Every row comes from one small tree of marks. Brackets hold a mark, then the marks that hang from it, in alphabetical order. Every link used is in the known rows. Which tree was each row made from?
Known rows
[guboda [risep nabul segukan]]: [  0.6 -23.0  24.5   7.1  15.0  14.3  11.2  -7.0  18.3 -29.9   0.8 -15.6
 -17.9  36.8  -4.9  -8.2   0.2   1.0 -30.8 -39.9]
[nabul guboda vone]: [  0.2 -32.8   1.1  30.3  11.3  24.3  23.2 -30.6  -5.0 -24.8 -13.4 -27.0
  20.9   9.3 -10.0 -13.9   8.6 -19.0 -48.1 -48.5]
[nabul [galali [deru vodef]]]: [-10.2 -40.5  12.2  16.2  15.7  34.7  21.0 -14.0  16.2 -26.5  -8.0 -20.4
  18.4   9.5  -5.4 -15.5   0.6 -32.4 -47.5 -34.4]
[nabul galali guboda [vone [risep segukan]]]: [  3.5 -34.0 -21.2   7.8   6.2  21.0  24.5 -29.1   8.1 -37.1 -17.2 -36.8
  -3.8  32.9 -22.4 -10.0  -2.4 -16.0 -37.0 -17.2]
[nabul [galali deru] guboda [vone risep]]: [  2.0 -43.9 -15.2   1.6   6.4  26.6  39.3 -32.3   5.9 -39.3 -14.4 -33.4
   8.1  19.6 -12.1 -11.9  -1.5 -29.3 -40.4 -22.3]
[nabul [galali segukan] [vone [guboda risep]]]: [ -4.4 -23.5  12.1   9.9   6.3  16.3  24.4 -23.5  24.4   0.5 -11.9 -31.8
  23.4  19.5 -19.5 -11.0   0.1 -18.2 -46.9 -37.9]
[vone [guboda [risep [nabul [galali deru segukan]]]]]: [ -3.9 -32.0  22.9  -7.6   7.3  19.7  39.8 -19.5  43.0 -15.0  -0.8 -17.9
  10.6  25.5   1.4  -9.8 -10.2 -20.3 -49.0 -36.6]
[nabul guboda [vone [risep segukan]]]: [  5.8 -33.7  -8.2  12.3   7.1  22.0  17.5 -32.8  12.1 -44.7 -15.5 -31.9
  -6.5  21.4 -14.8 -11.0  -0.4 -14.3 -32.2 -28.4]
[risep [vone [guboda nabul]]]: [ -4.0 -32.5  30.8  30.4  18.2  20.4  14.8 -13.0  21.6  -4.3 -16.3 -25.9
  -6.4  15.7  -2.6 -10.7   3.2 -21.5 -41.6 -33.3]
[guboda [risep nabul]]: [  2.6 -24.9  21.7  17.0  16.6  16.1  21.4 -10.6   8.9 -27.4   3.2 -14.6
   0.8  21.2  -1.0  -8.5   6.9  -5.6 -33.5 -55.6]
[guboda nabul]: [ -3.5 -34.8  28.2  30.9  22.4  23.7  14.0 -18.0   9.3  -8.9 -10.9 -20.4
  27.8  13.9  -7.1 -13.2   8.0 -16.2 -36.2 -50.1]
[guboda [nabul vone] [risep segukan]]: [ -3.2 -29.9  30.1  19.7  20.4  15.4  -3.3  -3.7  14.4  -8.2 -10.7 -28.4
  -5.9  38.7 -16.0 -10.4   9.5   0.1 -26.5 -36.1]
[risep [nabul galali] segukan [vone guboda]]: [ -6.1 -25.9  12.7  15.0   9.8  14.3  14.7  -7.8  28.5 -16.7 -11.3 -27.4
 -47.9  51.6  -9.9  -8.7 -11.6  -9.8 -48.7  -8.4]
[risep segukan]: [ -4.3 -21.8  22.9  12.1  14.8  21.2   5.3 -21.8  12.5 -22.1 -12.9 -18.3
   3.5  18.9 -12.0 -12.5   0.3 -12.4 -33.3 -35.2]
[guboda [risep [nabul [galali deru]] segukan vone]]: [ -4.8 -25.6  27.5   1.0  13.3  11.1   9.2   4.0  14.6 -24.0  -1.0 -19.7
 -49.0  51.1  -4.7  -7.7  -6.9  -5.0 -32.8  -6.4]
[risep [nabul guboda] vone]: [  1.7 -31.4  13.2  34.9  12.7  17.2  21.9 -16.3   1.4 -33.3  -3.1 -17.8
 -21.0  26.1   2.8 -10.7  -2.4 -12.0 -50.0 -31.4]
[guboda [risep [nabul galali] segukan vone]]: [ -2.0 -20.3  20.9  13.5  14.6   8.1   5.3   3.4   8.0 -20.9  -2.0 -22.1
 -45.7  50.5 -10.8  -6.0  -3.0   1.6 -33.2 -14.8]
[nabul [galali segukan] [guboda risep] vone]: [  0.0 -27.5   2.2  14.2   6.7  16.2  26.7 -25.9   3.7 -11.6  -7.0 -28.4
  30.2  22.6 -16.9 -11.5   0.8 -13.0 -49.7 -34.9]
[vone [risep [nabul [galali segukan]]]]: [  3.3 -26.5   4.1  11.5   7.6  16.3  25.2 -31.7  24.9 -34.4  -3.2 -21.2
   9.4  25.7 -13.8  -9.5 -10.5 -15.5 -33.3 -31.6]
[vone [risep segukan]]: [  3.6 -24.6  10.5   2.6  11.3  20.5  11.1 -27.0  19.7 -40.9 -12.8 -22.8
  -4.7  15.6 -13.1  -9.3  -2.7 -14.5 -18.5 -30.3]
[guboda nabul [risep segukan]]: [ -1.4 -30.3  33.8  11.7  22.1  17.2   5.4  -3.3  17.8 -12.2  -6.7 -20.2
   2.7  32.6  -7.7  -8.9   6.1  -1.6 -26.5 -38.7]
[guboda [risep [nabul galali vone] segukan]]: [ -2.6 -23.8  10.3  12.0  13.0  11.9   9.3  -4.2  10.7 -20.3  -3.4 -27.5
 -23.4  51.5 -18.4  -8.5   1.6   1.9 -36.1 -29.9]

Which tree is each row?
[ -1.0 -33.2  20.3  17.4  23.5  17.9  22.6  -4.2   5.8  -2.7  -5.4 -24.2
  22.9  26.5 -10.6  -8.2  10.8  -9.4 -32.8 -45.3] : [guboda [nabul galali] risep]
[-10.5 -36.2  31.1   4.3  14.4  20.3  12.1  -6.0  34.2  -4.1 -19.0 -28.4
 -30.2  40.5  -5.8 -11.3  -9.9 -20.3 -41.8  -1.5] : [risep segukan [vone [guboda [nabul [galali deru]]]]]
[ -4.4 -33.9   6.1  -6.8   0.5  23.3  30.1 -38.0  39.5 -18.7 -16.5 -33.2
  14.2  16.5 -16.8 -13.1 -12.6 -33.4 -40.1 -17.8] : [nabul [galali deru segukan] [vone guboda risep]]
[ -5.7 -19.3  24.8  30.3  10.1  10.6   9.2 -17.2  11.2 -11.0  -3.5 -19.3
 -12.8  36.2 -11.6 -11.7 -10.6 -11.4 -48.2 -18.1] : [risep [nabul [galali segukan]] vone]
[ -8.0 -30.0  20.9  -5.6   4.3  20.0  27.4 -23.3  31.8  -2.3 -11.2 -29.0
  19.0  20.8 -12.6 -13.0  -5.6 -26.6 -47.4 -27.3] : [nabul [galali deru segukan] [vone [guboda risep]]]
[ -6.5 -40.0  -0.3   6.5   7.0  21.9  24.6 -19.8  16.5 -32.0  -9.3 -26.7
 -21.6  55.2 -10.5 -13.9 -10.9 -12.1 -54.1 -12.2] : [risep [nabul [galali deru] guboda vone] segukan]
[  5.3 -28.6  15.6  18.4  14.8  18.0  24.9 -13.3  -4.9 -27.4  -4.3 -19.4
  -2.1   8.2   2.3  -7.7   7.9 -13.0 -39.5 -39.1] : [nabul [guboda [risep vone]]]
[  0.0 -38.8  -0.6 -16.6   5.5  23.7  36.7 -23.4  51.9 -41.9 -10.3 -26.8
 -27.3  40.1  -5.3  -8.4 -16.9 -21.8 -35.6 -15.1] : [vone guboda [risep [nabul [galali deru]] segukan]]
[  7.5 -35.7  -9.2  21.4   9.0  24.0  26.8 -35.4   2.8 -42.9 -13.8 -30.6
  10.9   7.4 -11.4 -11.2   6.1 -20.8 -34.7 -41.8] : [nabul guboda [vone risep]]
[  3.1 -29.3   2.5  15.4  14.6  16.5  31.8 -10.5  -8.6 -20.1  -5.9 -24.7
   0.0  19.6  -5.0  -6.7   6.0 -14.5 -44.9 -29.0] : [nabul galali [guboda [risep vone]]]
[-10.8 -35.6  36.4  16.7  10.5  33.7   6.1 -25.9  36.2 -26.9  -4.5 -11.3
  29.0  -1.5  -0.4 -19.1  -8.6 -30.9 -48.5 -36.2] : [galali [deru vodef] segukan]
[ -2.4 -25.0  15.8   9.7  10.7  19.1  12.9 -15.3  23.6 -13.8 -14.7 -30.1
  -6.2  21.6 -13.3  -9.8   6.1 -12.7 -35.5 -42.3] : [nabul [vone [guboda [risep segukan]]]]
[ -3.8 -29.3  20.7  -7.2  13.6  16.6  20.9  -4.0  20.6 -26.8   0.3 -17.3
 -20.1  46.2  -5.0  -8.8  -5.6  -6.7 -35.4 -23.8] : [guboda [risep [nabul [galali deru]] segukan]]
[  0.1 -38.7  -4.8  -1.0   1.0  23.1  32.3 -40.8  19.4 -32.9 -12.5 -29.9
  20.7  19.0 -14.9 -14.0 -11.7 -28.8 -43.3 -15.0] : [nabul [galali deru segukan] guboda [vone risep]]
[  3.5 -31.6 -14.1  14.3   2.4  19.8  28.4 -41.6  11.9 -28.7 -13.2 -32.6
  26.7  18.7 -21.5 -11.8  -6.8 -21.0 -42.8 -25.6] : [nabul [galali segukan] guboda [vone risep]]
[ -2.3 -33.8  12.6  -7.8  11.4  18.2  26.4  -7.5   7.2 -26.0  -6.8 -22.7
 -22.0  35.1  -1.4  -8.4  -5.6 -15.8 -41.5  -5.5] : [nabul [galali deru] [guboda [risep segukan vone]]]
[  3.8 -31.5   4.3  21.6  12.9  20.6  24.9 -20.3  -4.4 -26.1  -7.3 -26.5
  14.8  11.2  -7.3 -10.4  13.0 -12.4 -42.2 -51.6] : [nabul [guboda risep] vone]
[ -2.1 -35.3   3.3  19.6  16.1  19.0   6.5 -16.4  15.9 -15.9 -17.9 -37.4
  -3.3  41.8 -26.4 -10.7   0.8 -10.7 -26.2 -19.6] : [guboda [nabul galali [vone [risep segukan]]]]
[  0.9 -36.5  -6.5  22.0  12.8  21.3  41.5 -22.6   5.2 -29.9  -3.0 -20.1
  11.7  31.5  -4.1 -10.9  -2.7 -14.3 -55.8 -40.8] : [risep [nabul galali guboda]]
[  6.6 -33.7  -9.3  10.1   5.4  18.4  37.9 -35.5  23.3 -43.2  -2.4 -21.5
  13.1  27.1  -8.0  -9.1 -12.9 -15.9 -41.7 -29.8] : [vone [risep [nabul [galali segukan] guboda]]]
